Each row was made from one path, in order. Every step used is in the known rows, and no mark comes twice. Write each row's path.
Known rows:
S-E-A-C-P: [  2.7  23.5 -13.4   0.8   1.8  -8.4   4.0  13.5  -9.8   9.0   6.4   8.9
  10.8  -9.9  -0.8  19.3 -12.0  15.3 -32.3]
A-B: [ 12.3  22.9   1.7 -14.0  -5.5 -19.1  -2.9  13.8  -9.0 -10.0   9.7 -10.3
  43.3 -12.5 -15.7   2.0 -13.2  17.9 -33.0]
T-C-B-P-A: [  7.7  24.6   1.7  -0.1  -9.1 -15.8 -12.8  33.0 -11.9  -8.0   6.8 -14.3
   0.7  -9.2   3.7  22.4 -17.1   9.8 -37.3]
S-E-A-C-B: [  8.2  21.1 -13.6   4.4  -3.3 -12.1   0.5   8.3  -8.0   4.3  14.0  -2.8
 -16.4  -6.9  -8.2  12.3 -13.1  18.3 -32.1]
S-E: [ 13.6  21.4  -8.0 -13.1   2.5 -11.5   5.3   0.5  -2.7   1.0   7.2  -4.8
   6.3 -11.8   6.3  10.1 -14.2  20.1 -27.8]
C-P-A: [ -0.1  26.8  -3.4  -9.5   2.9 -17.3  -0.7  34.6 -10.1  -7.2  -2.4  -1.1
  20.2 -12.7   0.2  25.4 -10.4  15.5 -37.2]
V-A-B-C: [  7.4  24.8   7.1  -2.1 -16.2 -30.9  -5.7  27.2 -10.4 -18.4   9.5 -17.1
  23.8 -10.1 -20.9   8.2 -17.7  14.7 -35.4]
E-A-C-B-V: [ -5.3  17.8  -7.8   6.4 -13.9 -22.9  -3.4  14.1 -10.7   2.6  13.2   2.7
 -24.5  -8.2 -16.6  22.0 -19.4  12.4 -34.3]
S-E-A: [  8.5  18.1 -13.8  -4.2   1.9 -13.5   4.8   2.3  -4.4   4.1   9.4  -2.9
  -1.8  -8.4   2.4  14.0 -13.0  23.1 -32.1]
S-E-V-A-B: [ 10.4  25.4   4.0  -2.5  -7.8  -8.5   1.7  11.5  -9.2 -15.3  15.9  -5.4
  10.0  -2.7  -9.5   3.9 -17.3  21.9 -34.8]
E-V-P-A: [ -6.8  26.8   3.3  -4.9  -1.5  -9.8  -0.1  15.6 -13.0   1.1   3.7  -2.6
 -15.4  -8.2   1.7  17.8 -17.3  16.7 -37.9]
C-P: [  1.3  25.8  -1.9 -14.4   4.9 -12.7   0.1  22.1  -8.7  -0.4  -1.0  -0.2
  33.4 -15.9  -3.6  22.1 -10.4  13.7 -31.6]
E-A-B: [  5.4  18.8  -5.0  -4.3  -5.6 -21.7  -3.1  15.3 -10.5  -6.0  11.4  -7.9
  31.0  -9.0 -18.0   7.2 -12.0  21.2 -37.2]
P-A-B-V: [  5.4  22.6  -1.5  -6.4 -13.7 -26.1  -3.6  26.8 -10.6 -16.4  11.5  -0.9
  15.6  -7.3 -11.8  11.2 -20.6  16.7 -40.1]
C-B-P-A: [  3.7  26.6  -6.3  -3.8  -0.6 -20.7  -8.6  34.6 -10.8  -9.9  10.0 -20.4
  -1.5 -12.0   0.0  19.7 -15.1  14.6 -40.5]
T-C-A-B-P: [  9.1  24.7  10.9  -1.2 -14.4 -17.9 -11.6  27.5 -12.7 -10.6   9.9 -11.4
  32.8  -9.7   2.3  21.1 -15.0   8.8 -36.6]
S-E-A-B: [ 14.2  21.1 -11.5  -3.6  -1.1 -11.8   0.5   8.7  -8.5  -3.0  15.6  -4.3
  25.2  -6.2 -11.1   3.0 -12.4  23.5 -35.9]
B-P: [  0.8  23.0  -4.2 -13.3   2.5 -20.1  -1.5  14.3  -8.0   2.0   4.1 -12.9
  26.8 -19.2  12.1  19.8 -17.3  12.4 -33.3]
B-V-A-C-P: [ -8.9  26.7   2.3  -0.4 -13.1 -24.2  -0.2  29.5  -8.2  -5.7   4.5   8.2
  -2.6 -11.2  -3.6  27.9 -20.9   6.5 -33.7]
B-V-A: [ -3.2  21.4   2.0  -5.5 -13.1 -29.3   0.4  17.9  -2.9 -10.6   7.6  -3.2
 -15.1  -9.4  -0.5  22.3 -21.9  14.4 -33.7]

Which path is each row?
[  1.1  28.8  -2.0  -7.0  -5.9 -17.0  -5.1  40.8 -14.4 -14.0   7.5   6.5
  36.0  -8.6 -14.9  18.8 -16.5  12.9 -42.5] -> C-P-A-B-V
[  9.0  24.2   5.0   1.6 -14.2 -12.7   0.1  11.2 -13.0 -14.0  16.1  -4.3
   4.8  -3.7 -16.8   6.6 -22.3  18.1 -33.9] -> S-E-V-A-B-C
[  0.1  21.8  -1.6  -2.0 -14.5 -20.5  -3.1  12.4  -9.2  -0.7  11.6   1.2
 -18.4 -11.8 -13.9  18.4 -21.4   8.2 -29.6] -> A-C-B-V
[  8.0  31.0  -2.0  -3.3  -0.1   0.3  -0.6  15.2 -14.1  -3.4  14.4  -1.0
   6.6  -3.6  -5.4   3.6 -16.9  19.7 -40.1] -> S-E-V-P-A-B
[  4.5  29.5   6.7  -1.7 -11.6 -24.8  -7.2  38.8 -13.6 -17.8   7.3 -11.1
  39.7 -10.6 -24.3  13.0 -15.2  11.8 -37.8] -> V-A-B-C-P
[  5.0  26.5   5.6  -2.9 -14.7 -12.5  -9.7  38.2 -15.2 -11.7   5.0  10.9
  34.0  -6.1  -9.6  21.6 -18.9   7.9 -39.0] -> T-C-P-A-B-V
[  5.3  32.9  -1.4  -7.6   0.5 -15.7  -6.3  31.4 -11.6  -3.9   6.7 -12.4
  21.7 -10.2  -6.8   5.4 -11.6  16.4 -42.2] -> V-P-A-B
[ -2.1  25.9  -0.7  -8.6  -1.6 -15.0   1.5  19.9 -10.9   4.6  -1.9   5.6
  27.0 -17.3  -3.0  22.4 -12.7   7.9 -28.4] -> A-C-P
[  3.3  23.7  -2.7   0.4  -9.7 -24.7  -3.0  27.4  -9.9  -8.7   5.4  -9.2
 -19.4  -9.7  -6.6  18.3 -14.1  14.3 -34.1] -> P-A-C-B
[  9.8  20.1 -12.3  -1.8  -6.8 -13.3   0.2   7.9  -8.8  -2.8  19.5   4.7
  13.9  -5.0 -12.9   6.9 -19.0  20.5 -37.6] -> S-E-A-B-V
[  1.2  22.0  -4.4   0.6  -7.8 -20.0  -6.6  26.4 -18.0  -3.7   9.4  -1.1
  42.4 -10.8 -29.5  15.2 -15.0  14.1 -39.0] -> E-A-B-C-P
[  7.8  20.9  12.2  -0.5 -23.0 -20.0  -9.1  20.0 -10.4 -12.8  12.3   0.8
  10.3  -5.2  -7.4  21.8 -19.3   9.8 -34.4] -> T-C-A-B-V
[  7.3  28.1   1.8  -1.4  -5.0  -7.7  -1.2  17.6 -12.1 -12.8  17.6  -8.2
  21.6  -5.4  -1.4   7.5 -19.8  18.0 -38.6] -> S-E-V-A-B-P
[  1.5  25.8  -3.3  -2.9  -5.0 -18.2  -5.8  20.8 -11.8   1.7   9.3 -11.8
   5.7 -16.6  -3.1  17.5 -16.9   7.3 -32.1] -> A-C-B-P
[  0.8  29.6   4.9  -3.1 -10.6 -19.3  -7.2  24.7 -10.6  -6.9  15.8  -5.0
   6.6  -8.1 -10.9  17.8 -16.3  11.9 -41.0] -> C-A-B-V-P
[  3.4  27.6   2.6   1.8 -13.4 -12.1 -12.7  29.8 -10.8  -2.2   9.1  -1.8
 -25.9  -4.9  -5.6  21.5 -20.3   8.2 -38.1] -> T-C-B-V-P-A
[  0.8  27.1 -15.0   7.5  -3.8  -7.2  -2.4  12.4 -10.1  12.9  17.6   5.0
 -28.9  -5.8  -8.5  15.0 -18.5  12.6 -36.8] -> S-E-A-C-B-V-P
[  8.2  26.2  -1.0 -12.6  -1.7 -18.1  -6.3  21.9 -12.5  -7.1  11.6 -13.9
  58.3 -16.1  -5.9   6.1 -16.3  13.3 -37.5] -> A-B-P
[  7.0  26.6   2.4  -8.7  -8.0 -17.3  -6.7  26.4 -17.3  -7.6   7.3  -2.7
  56.2 -14.6 -28.4  10.9 -16.6  10.1 -34.8] -> A-B-C-P
[  9.2  26.4   6.2  -6.6  -9.2 -26.4  -4.0  27.6  -6.2 -19.8   9.4 -18.0
  28.2  -8.8 -13.3   5.1 -12.2  18.9 -36.1] -> V-A-B
